Known rows, with every way that one mark hangs from another
Z534{Z28{Z285} Z272{Z609 Z679}}: [ 11.4 -11.5  -3.5  18.3  18.3  19.3 -34.2  -3.4  45.9   7.1   5.4 -10.8
  -7.4  13.7  15.1 -12.2 -11.6  -2.8  -7.6   9.5   4.3  -8.4  -9.7  -9.9]
Z758{Z609{Z65}}: [ 13.8  12.4   2.5  -2.3  -9.9  13.0   1.2  -4.4   4.9 -17.9  13.6   6.9
   6.4   0.1  -7.1   3.7  15.5  -6.7   7.8   9.0   0.7   1.5  16.9 -11.7]
Z285{Z840}: [ -4.7  23.6  29.6 -13.2   1.9 -15.4  27.5  -5.0  -9.6   2.0  11.2  -4.0
  -5.7  -5.3 -14.5  15.8  24.9   1.7  -5.5 -11.6  -6.9   9.3  -0.9  21.5]
Z609{Z65 Z272}: [  1.9   1.6  -0.2 -21.4  -7.7  -3.9   6.1   2.4   2.4  -9.5   5.3  10.4
  49.5 -11.5  -5.7  -7.5  18.8  -5.3  -4.0   4.9  12.1  20.1   3.3   1.8]
Z65{Z609{Z272{Z534{Z28{Z285}} Z679}}}: [ 31.2 -11.5 -45.4  21.0   1.0  43.3   3.4  22.4  -0.1   0.4  15.0  10.7
 -14.0  -8.4   4.3   0.0   2.5  20.8  -1.7   0.1  -1.7  14.6  -8.0  -4.1]
Z306{Z679}: [ -2.6  15.9  24.3 -13.1   2.4   9.9 -13.8  14.4  -4.6 -35.0  16.8  -0.5
 -10.8   4.7  -4.0  -1.4   7.5  -5.2   7.9  -9.4  -4.1  12.9  15.1   2.0]
Z28{Z285{Z840{Z272 Z534}}}: [-28.7  -8.3  18.4  17.7 -15.1 -64.1  33.8 -38.6 -24.2   2.4 -38.9  -4.3
  -5.0  -7.2 -17.1  11.5 -24.5   1.0  -9.6 -45.3  -5.5   0.6 -27.4 -12.5]
Z534{Z28{Z285} Z272{Z609{Z65}}}: [  4.5  -2.9  -4.6   9.3   1.5  -9.5 -33.7 -18.6  51.1  -3.7   5.6  -7.5
  34.1  -3.6  15.9 -17.6   8.4  -5.2  -9.2  -8.9  -0.4 -20.2   1.1 -10.1]
Z534{Z28{Z285{Z840{Z272}}}}: [-10.4   1.8   8.5  12.1   4.4 -31.4  19.0 -19.2  -2.9  21.5 -12.1  -7.0
   0.0  -8.3 -15.5   4.5  16.3  17.6 -22.2 -51.6  -7.4  -8.1  -6.1 -15.7]
Z285{Z28 Z840}: [ -7.5  25.3  18.3 -28.2  -1.4 -21.5  26.8  -9.3  -9.0  13.3  19.2  -5.9
  -4.1  -6.7 -18.5  20.7  42.8  13.5 -18.4 -18.6  -6.4   9.6  16.6  11.7]
Z840{Z272 Z285 Z534}: [-26.8  -9.9  28.3  14.1  -8.4 -59.9  13.2 -31.9 -36.0 -15.4 -52.1   3.5
   4.5   2.8  -7.4  -5.6 -67.1 -21.4   5.5 -25.5  -0.7   7.4  -9.5 -26.9]
Z65{Z609{Z272{Z534 Z679}}}: [ 28.1  -3.0 -20.1   4.8  -2.5  49.3   9.9  41.2 -22.4  -6.6  18.2  15.1
 -15.6  -7.1   3.6  11.1   2.0   3.4  11.2  22.4   7.0  20.5  -7.8  19.2]
Z840{Z28 Z272{Z679} Z534}: [-18.6 -17.2  19.2  10.2   2.5 -20.1  39.1 -16.3 -11.2  -0.9 -10.6   0.9
 -28.4  11.7 -12.0  -7.0 -22.7 -11.2  24.2  -6.7   6.7  17.3  -6.0 -17.6]
Z534{Z28{Z285{Z840}} Z272{Z609{Z65}}}: [ -2.5   2.4  -0.9   3.8 -10.1 -27.3 -15.8 -11.1  42.4  16.8  17.2 -13.3
  33.9 -11.1  14.9   0.1  20.6   6.8 -16.1 -26.2  -3.3 -31.0  -8.1   0.8]
Z28{Z285}: [ -4.0   9.5   6.4   4.2  11.3  -8.3  19.0 -27.3  11.6 -22.4 -12.4  -1.2
  -7.9  -3.0 -17.5  -3.3   0.6  -7.7  -6.0  -4.4  -8.1  14.5  -1.0  -3.1]
Z272{Z534{Z28{Z285}} Z679}: [ 12.2   5.2 -36.2   9.8  15.7  23.6   1.8   1.6   9.3  -7.2   0.6  -4.9
 -25.1  12.2  -8.4  -6.2   9.4  14.2  -8.1  10.0 -15.8   9.7  12.6   7.7]
Z285{Z28 Z840{Z272{Z679} Z534}}: [-19.5  -7.9   6.0  -5.8 -15.8 -39.6  28.6  -7.7 -34.6  27.7  -4.1  -7.5
 -13.3   7.1 -13.3  17.9  -4.9  12.5 -14.3 -25.6   7.5  17.1   0.3 -13.9]
Z609{Z65 Z272{Z534{Z28{Z285}} Z679}}: [ 11.5 -10.4 -60.5  -2.2  -7.7  15.8  -2.2  16.6  12.5   2.7   7.1   4.3
  31.8  -3.0  -0.6 -11.6  16.6  20.4 -13.5   8.6  -2.3   8.4   9.9   0.0]
Z272{Z609}: [ -2.7  15.6  30.4 -12.1  14.4  29.8  -8.7  -6.6   2.1 -12.8  -4.0  -2.6
 -16.8  -2.2   2.6   4.7   3.7 -18.7   4.4  31.6  -1.7  -6.0  -4.5  17.7]
Z758{Z609{Z65 Z272{Z679}}}: [ 18.4 -11.7 -23.2  -3.3 -17.1  35.1  -2.0  26.8   5.0   1.3  19.7  12.9
  21.6   3.0  -0.7   6.1   6.2   2.2   5.6  26.1  20.6  13.3   1.3 -19.1]
Z65{Z609}: [ 24.4  15.4  24.2  10.6   4.5  22.8  17.9  -1.9  -7.6 -19.3  19.9   6.2
 -19.1  -8.5  -3.8   5.9   6.9 -10.2  10.7  -5.7   0.0  23.0  -0.5   1.8]
Z534{Z272}: [  4.8   9.6  33.6  -0.7  16.3 -22.4  -7.9  -9.5  15.6 -15.0   1.6   1.5
  15.7   9.6  -4.7  -8.1   3.1 -15.7   3.9  -9.4   3.8  13.8   2.0   7.7]
Z758{Z609{Z65 Z272{Z534{Z28} Z679}}}: [ 23.6  -3.9 -49.4  -5.2  -9.5  45.4 -21.2  37.6  -1.2   6.4  20.1  14.6
  16.0   6.9   2.5   0.5  21.2  20.6   3.9  23.8   4.4  -1.4  15.9  -6.1]
Z65{Z609{Z272{Z534{Z28} Z679}}}: [ 38.0  -2.1 -27.8   7.0   6.1  52.3  -5.3  38.8 -14.6   5.4  24.8  13.5
 -10.3  -3.0   6.9   1.1  10.6  16.9   5.7  12.1   3.4  18.5   0.2   9.0]

Rows
[ -2.4  21.2 -15.1  -0.4   5.5 -14.2  18.1  -9.9  -2.7   1.9   0.3  -6.8
 -13.5  -6.2 -13.3   9.8  32.9  24.1 -15.9 -23.5 -27.8 -13.2   4.5  22.3]
Z272{Z534{Z28{Z285{Z840}}}}
[-26.2 -20.8   2.0   0.9 -13.5 -19.6  -6.0 -12.0 -29.2  10.1 -34.5  -7.7
 -19.2   5.1   8.0   5.0 -65.7 -13.8  -4.5   9.0   8.9  -6.8  -3.3 -31.3]
Z840{Z272{Z609 Z679} Z285{Z28} Z534}
[-27.4  -6.2  34.3  10.9   1.1 -79.0  22.0 -42.2  12.9 -24.1 -21.2   4.2
   3.7   3.4  -2.5 -18.5 -44.0 -23.6  30.0 -27.0  -6.7   2.8  -4.5 -17.3]
Z840{Z28 Z285 Z534{Z272}}
[ 15.0   9.5 -29.5 -12.2   0.7  50.8 -24.4  26.6   6.4   2.2  22.1  -7.7
  -3.5   5.5  14.7  -1.6  21.0   1.8   0.6  42.4  -5.1 -12.6  20.1  23.7]
Z272{Z534{Z28} Z609{Z65} Z679}
[  6.2   3.4 -31.0   6.1  13.9  46.7 -17.8   7.3  13.0  -3.5  -2.9  -9.4
 -37.1   7.9   6.3   0.1   1.8   6.7  -5.2  36.0 -15.0 -16.1   2.0  16.1]
Z272{Z534{Z28{Z285}} Z609 Z679}
[-25.6  -5.7  22.3  -3.9  -8.1 -56.7 -25.7 -32.9   0.6  -9.7 -27.8  -3.9
   8.1   2.0  12.6  -3.3 -52.6 -20.9   0.1  -5.0  -0.3 -12.4  -0.3 -15.8]
Z840{Z285{Z28} Z534{Z272{Z609}}}
[-19.9 -23.9   8.2  21.3   2.8 -18.4   8.2 -30.6  39.7 -11.4  -7.5  -6.1
 -26.5   8.2  10.2  -8.9 -34.8 -16.2  25.4  12.4   1.7  -9.2 -24.4  -8.3]
Z840{Z28{Z285} Z534{Z272{Z609 Z679}}}
[  8.8  10.3 -25.2 -22.5  -0.8   3.3 -11.5  14.0  -4.9  -3.4   4.8  10.1
  44.6  -7.5  -3.0 -13.5  34.5  11.6  -6.2   2.8  -4.2   5.3  18.7  15.1]
Z609{Z65 Z272{Z534{Z28}}}
[  9.5  -0.5  -5.6 -11.1 -15.7  13.6  -4.2   8.0   1.2  -9.5   7.6  17.2
  32.6  -8.6  -5.6   2.8  15.5  -0.7   4.8   9.0  12.2   4.8   2.9 -14.9]
Z758{Z609{Z65 Z272}}
[-28.2  15.1  24.3 -14.2   1.1   3.8  30.4  11.2 -22.2  13.6  -5.4  -4.7
 -36.5 -20.1  -2.2  21.3  30.8   0.9  17.3   1.0 -12.2 -52.7  -9.9  38.7]
Z285{Z840{Z28 Z272{Z534 Z609}}}
[-29.5 -22.0  14.4  17.0  -6.6 -42.7  42.0 -20.5 -16.1  -3.4 -26.1   0.5
 -22.9   6.2  -7.4  -7.3 -61.3 -17.5  25.8 -13.7   2.1   7.8  -5.3 -32.1]
Z840{Z28 Z272{Z679} Z285 Z534}
[ 14.5   0.4 -24.6 -12.6  14.5  32.1 -10.9  30.1  -8.5   6.1   6.2   9.6
   3.2  10.6  -2.9  -6.6  17.1  15.4  -3.0  22.3   0.4  15.8   7.5  15.2]
Z609{Z272{Z534{Z28} Z679}}
[ 30.0  -9.9  -2.7   9.0  -0.9  41.8  12.0  28.9  -6.5  -0.2  25.8  14.1
  -4.8  -7.0   4.0   7.2  -3.6   0.7   7.7  12.4  19.6  34.2 -14.0  -5.2]
Z65{Z609{Z272{Z679}}}
[ 13.2 -14.1 -21.4  14.4  -0.6  11.1 -30.6  -0.8  53.6   7.1  19.0 -11.5
  23.2   6.9  20.5 -14.6  -3.1  -1.3  -9.2   6.8   9.4 -10.6   2.8 -14.3]
Z534{Z28{Z285} Z272{Z609{Z65} Z679}}
[ 17.0  -1.6 -41.6 -15.4  -2.8  26.0 -10.9  33.9  -0.9   6.6  19.2   7.6
  32.8   3.9   1.5 -10.4  27.0  16.1  -5.2  18.3   3.6  14.5  19.4  13.2]
Z609{Z65 Z272{Z534{Z28} Z679}}
[-21.5  -7.4  37.7   3.7   0.3 -11.8 -10.6 -21.8 -24.5  -8.7 -39.9  -1.1
 -12.9   1.9   3.4   0.7 -36.5 -22.4   8.2   7.4   3.3  -8.5 -21.0  -3.6]
Z840{Z272{Z609} Z534}
[ -4.0  -6.2 -11.8   7.7   6.1  28.3 -22.4  24.6 -22.6  10.7 -22.8  -6.6
 -24.1   5.9  14.4   1.6 -37.4  -3.2   0.8  22.0  -4.9 -31.0   4.0   0.5]
Z840{Z272{Z534{Z28} Z609 Z679} Z285}
[ 19.5  -6.1  -3.9   1.0   4.1  18.6 -39.3  15.9  39.5  11.4  30.6  -7.7
  26.0  13.1  23.3 -14.1   8.2  -6.0  -1.1  17.8  13.0  -4.4  10.1  -1.2]
Z534{Z28 Z272{Z609{Z65} Z679}}
[-20.8  -2.2  32.6   1.6  -3.1 -26.8  -8.6 -17.0 -24.4  22.9 -23.8  -6.2
 -10.1  -2.7   4.6   9.8  -8.5   2.4  -5.0 -20.3  -3.1 -21.4 -21.6  -4.2]
Z285{Z840{Z272{Z609} Z534{Z28}}}
[-34.9 -10.2  17.7  -5.0 -13.1 -39.5  -8.3 -29.7 -31.4   0.6 -47.5  -3.8
  -8.5  -5.5   3.8   2.8 -56.3 -17.4  -4.2  -6.6   0.5 -17.6  -3.0 -27.9]
Z840{Z272{Z609} Z285{Z28} Z534}
[ 28.7   9.1 -10.2   0.3   7.7  30.3  -6.4  21.3 -20.0  -5.3  12.5  17.5
   0.9 -13.1   3.3  -0.9  21.9  12.3   4.8  -6.1  -5.2   9.1   2.1  10.9]
Z65{Z609{Z272{Z534{Z28}}}}
[-40.5  -2.9  44.7  -3.4  -7.7 -32.8  33.2 -20.1 -18.6  12.5 -17.1  -3.9
 -29.0 -14.3  -0.9  14.8  -5.1  -8.5  20.1 -14.0  -2.9 -30.2 -25.5   4.5]
Z285{Z840{Z28 Z272{Z609} Z534}}
[  3.2   7.0  21.0  -7.9  -0.9  -2.3 -24.9  -0.6  28.1  -9.5   9.6  -4.0
  34.6  -3.7  16.1  -7.2   5.5 -24.1   4.3  12.5  10.5 -15.2  -0.4  12.5]
Z534{Z272{Z609{Z65}}}
[ 20.2  -1.8  10.1   8.2  24.0   3.1 -21.3   7.2  27.6   7.1  21.4  -3.7
   8.6  25.3   2.3 -15.6   6.4   1.4  -2.6  -5.2   7.7  22.2  11.7  -5.8]
Z534{Z28 Z272{Z679}}
[  8.4   0.0 -35.6 -18.1 -10.7  22.7   3.6  33.3  -8.5  -4.7  13.4   7.9
  29.9  -1.4  -0.4  -1.4  14.3   2.7   0.6  31.6   7.6  15.1   8.5  24.5]
Z609{Z65 Z272{Z534 Z679}}
[ -6.4   5.4  34.5   5.3   1.6 -67.4  -7.2 -24.2   4.8   8.0   2.3  -3.4
  16.4  11.9  -0.9  -4.0   0.3   6.7  -2.2 -43.5  -5.6  10.9  -7.2  -0.1]
Z285{Z840{Z534{Z28 Z272}}}
[ 10.1   0.5 -49.7   2.2  -4.0  41.4 -16.2   9.6  20.4  -2.4  11.0 -10.3
  -5.4   1.2  11.1  -4.3  11.1   6.9  -6.8  32.4 -10.8 -19.6  11.9  12.6]
Z272{Z534{Z28{Z285}} Z609{Z65} Z679}
[ 12.1  10.9 -10.9  -6.8  18.2  56.4 -24.4  24.2  -0.9   2.3   9.0  -6.0
 -34.4  13.0  10.3   1.0  10.4   2.8   2.3  45.3  -8.9 -11.5  11.1  28.3]
Z272{Z534{Z28} Z609 Z679}
[-14.3  14.1  24.7 -20.3  -2.3 -29.2  26.3  -3.2 -24.3  25.3   1.1  -5.0
   0.7  -9.3 -20.4  19.4  32.4  11.9 -21.4 -36.6   2.8  -0.5   9.7  -0.4]
Z285{Z28 Z840{Z272}}
[-17.4   1.4  15.8   9.5  -4.3 -32.4  35.6 -17.9 -10.6  10.0 -18.0  -5.1
  -5.3 -13.0 -17.3  15.3   4.8   3.3 -15.9 -40.7  -2.7  -7.2 -16.6  -4.2]
Z28{Z285{Z840{Z272}}}
